Every row comes from one small tree of marks. The marks that hang from a mark follow it in brackets, in the order of their numbers. Every link used is in the known rows. Which tree was each row made from?
Known rows:
K496(K838(K365 K654)): [  6.2  -3.5 -40.0 -15.3  34.2 -24.0   1.8  24.2  -9.3 -29.2  22.7  -9.6
 -13.7  31.2 -11.7   0.2 -16.7 -47.5]
K838(K270 K365): [  1.9 -10.0 -35.2 -21.2   8.9 -34.8   4.8   6.2  -9.9 -21.5  20.0   5.4
 -14.2   7.8  -6.8  14.8 -33.6 -36.9]
K270(K365(K493 K838(K654))): [ -4.0  -7.5 -70.5 -23.5  19.8  20.7 -19.5   6.3  13.7 -23.5  21.6  28.5
 -15.2  14.8 -11.3  37.6 -34.3 -16.4]
K654(K365): [ -8.8   1.3 -40.6   0.5  -2.3   5.5 -13.1  -0.3   1.1 -36.1  21.7  -0.9
  -0.8   6.7  -8.6  31.6 -24.7  -5.9]
K838(K365(K270) K493): [ -5.6 -15.0 -41.1 -27.9  61.3 -38.1 -11.5   7.7  -4.6  18.1  19.8  17.5
  -5.7  27.9   1.5  25.5 -41.5 -31.1]
K496(K838(K270 K365 K493 K654)): [  8.8 -11.8 -48.5 -27.8  50.4 -52.1  14.1  27.8 -10.1 -23.2  29.7   4.7
 -10.5  25.9 -13.8   1.7 -23.6 -58.5]
K496(K838(K270)): [ 14.1   0.2 -37.1 -13.0 -13.4 -19.5  -7.6  10.4   3.7 -45.1  27.1 -21.6
  -6.5   6.6  -4.3   3.2 -16.9 -40.4]
K333(K365(K270 K493) K838(K654)): [-29.0  -9.1 -49.8 -39.0  38.6 -19.0 -24.3 -13.6  11.5  35.4  10.0   9.9
  12.6  58.3  17.5  15.0 -21.4 -36.5]
K270(K365(K493 K838)): [ -2.6  -7.0 -65.7 -19.5   7.8  25.3 -25.6   2.3  15.1 -22.7  20.4  20.9
 -16.5  10.1  -5.7  38.2 -41.6  -5.8]
K270(K365): [ -0.5  -9.7 -52.2  -2.7 -11.5  30.0 -22.1   8.3   3.0 -39.8  16.2  -4.0
 -20.3  -0.1 -10.8  26.5 -32.5  -1.6]
K365(K838): [ -2.7  -6.8 -40.9 -22.5   6.4   7.3 -29.5  -0.7  20.9 -11.1  14.8  11.3
 -20.0  11.0   5.4  20.0 -30.5 -36.0]
K365(K270): [  1.0   4.4 -36.6 -17.7  -6.1  -8.4 -34.6 -14.0  14.5  -9.8  20.2  -6.5
   6.4  13.5   6.0  29.6 -15.3 -26.7]
K838(K270 K654): [  1.2  -6.5 -47.6 -24.4   5.0 -23.8   3.3   7.8   5.9 -39.9  23.6  15.3
  -2.8   0.4 -13.9  17.8  -5.0 -55.9]
K333(K838(K270)): [ -9.3 -16.3 -39.5 -20.1 -13.8  -7.2 -17.3   2.0   7.3   3.9  13.2  -4.2
   2.6  10.6   9.7   5.6 -16.5 -43.4]
K333(K365): [-17.8  -8.0 -28.7 -13.0   9.6   4.8 -20.9  -4.6   7.5 -19.0   5.9  -8.8
 -20.4  22.4   8.2  10.4 -36.1 -12.4]
K838(K270(K365) K493 K654): [ -1.1 -21.5 -68.9 -30.6  38.8 -25.6   8.1  20.2   1.2 -30.3  27.0  31.7
  -9.8   0.7 -21.0  25.9 -24.2 -44.3]
K333(K838(K365)): [-15.2 -19.3 -35.3 -16.9  16.7  -4.0 -16.6   9.9  -4.2  21.4   7.9  -2.2
  -5.7  29.3   9.6   3.1 -26.8 -36.3]

Which tree is each row?
[ -2.1  -5.9 -57.5 -45.2  49.7 -32.0 -30.3  -6.6  24.2  18.2  23.6  29.4
  -2.4  29.8   3.1  32.2 -21.6 -56.1]
K365(K270 K838(K493 K654))
[  1.0  -7.4 -51.5 -34.8  13.6 -18.5 -12.0   1.6  17.8 -19.1  20.9  22.8
 -16.1  10.0  -4.8  19.7 -19.1 -59.4]
K365(K838(K270 K654))
[  3.1  -6.2 -55.7 -17.6 -16.8  -1.7  -7.4   0.9   5.9 -41.9  25.3  10.3
  -5.3  -6.6  -9.7  31.5 -30.0 -16.7]
K838(K270(K365(K493)))
[  1.3  -7.0 -66.1 -25.6   8.2 -12.3   4.6   8.9   4.0 -44.2  27.6  25.0
  -3.0   2.7 -20.6  30.7 -15.0 -37.8]
K838(K270(K365(K493)) K654)
[-30.9 -15.3 -39.5 -25.4  21.7   3.3 -23.9  -6.2  10.0  24.2   4.2   3.1
   0.4  43.5  20.9   8.3 -35.9 -19.9]
K333(K365(K493) K838)
[  7.2  -5.4 -53.7 -21.3  32.3 -40.5   8.5  20.9  -1.4 -38.7  34.0   1.9
  -0.4  16.4 -16.1  10.7 -16.0 -48.8]
K496(K838(K270 K493 K654(K365)))
[-25.3 -27.3 -40.6 -32.5  28.1 -24.7 -13.2  -0.4   5.1  24.8   6.5   1.6
  -8.2  33.3  17.2  -0.7 -39.0 -35.3]
K333(K365 K838(K270 K493))
[-16.0 -15.4 -45.6 -37.0  41.8 -24.1 -12.1  -1.9  13.5  -4.2  11.5  17.4
 -25.0  29.0   4.2  12.3 -40.0 -38.8]
K333(K365(K838(K270 K493 K654)))
[  9.6  -1.0 -48.0 -25.9  31.3 -42.1  11.9  19.2  -7.4 -31.9  30.6   3.2
  -3.1  27.9 -12.9   7.6 -18.3 -53.0]
K496(K838(K270 K365(K493) K654))
[ -1.3  -6.4 -42.5 -26.9  19.7 -35.2   7.4   3.7  -5.9 -16.6  24.2  20.9
  -2.6  12.6  -4.9  25.5 -37.0 -32.3]
K838(K270 K365(K493))
[ -2.2  -1.6 -54.5 -37.4  11.8 -11.5 -17.7  -7.7  26.1 -10.4  25.3  35.7
  -0.7  10.0   5.1  35.3 -34.6 -38.2]
K365(K493 K838(K270))
[ -8.6  -1.9 -58.8 -36.5  38.8  -0.4 -18.0   1.6  25.6  -5.6  22.8  44.1
  -1.1  23.4   0.5  35.1 -25.2 -44.4]
K365(K493 K838(K654))
[-15.8 -22.1 -56.3 -28.3  31.7 -28.0  -1.2  12.3   1.5  10.4  20.1  19.6
   9.1  20.9  -2.2  13.3 -15.6 -51.8]
K333(K838(K270 K493 K654(K365)))
[ -3.5  -6.9 -52.9 -35.0  44.4 -45.6  19.5  11.6  -8.5 -18.6  26.5  35.5
  -0.1  21.7 -15.4  24.8 -22.2 -53.1]
K838(K270 K365(K493) K654)
[-27.2  -8.9 -42.1 -33.0  21.1 -12.1 -32.7 -19.0  13.4  36.9   8.2  -0.1
  11.0  51.9  24.5  15.4 -31.4 -22.4]
K333(K365(K270 K493) K838)
[  3.9 -11.3 -45.4 -21.2  60.9 -34.0   5.2  31.2  -9.1 -16.6  25.2   2.7
 -12.8  32.2 -11.1   2.0 -24.8 -49.9]
K496(K838(K365 K493 K654))
[  4.7   3.0 -45.2  -8.4  15.6 -12.3  -4.1  17.3  -0.7 -44.2  27.4 -12.0
  -3.3  22.5 -13.8   9.2  -9.0 -37.9]
K496(K838(K654(K365)))
[ -8.0  10.4 -56.8 -24.0  16.1 -13.3 -25.3 -19.2  16.5  -6.0  29.9  21.4
  13.4  25.9  -0.2  50.6 -29.8 -12.7]
K654(K365(K270 K493 K838))
[-13.8 -25.2 -52.2 -31.8  30.5 -24.5  -5.5  14.3   5.5  14.6  16.8  19.2
   5.0  18.3   2.6   7.3 -14.2 -60.6]
K333(K838(K270 K493 K654))
[ -6.3 -14.0 -61.1 -28.1  45.2 -43.0  14.7  14.0  -0.1 -27.7  31.2  33.8
   3.9   5.8 -19.6  29.8 -18.5 -47.4]
K838(K270 K493 K654(K365))
[-11.4   3.8 -53.8 -16.6  16.9   2.0 -16.8  -5.9  13.2 -19.3  26.1  24.5
   3.1  17.2  -3.8  43.2 -34.1 -10.6]
K654(K365(K493 K838))
[-21.0 -21.9 -53.0 -21.9  42.5  -9.9 -10.1  15.4   2.3  16.9  15.5  17.7
   6.7  27.6   0.7  13.3 -16.7 -44.0]
K333(K838(K493 K654(K365)))
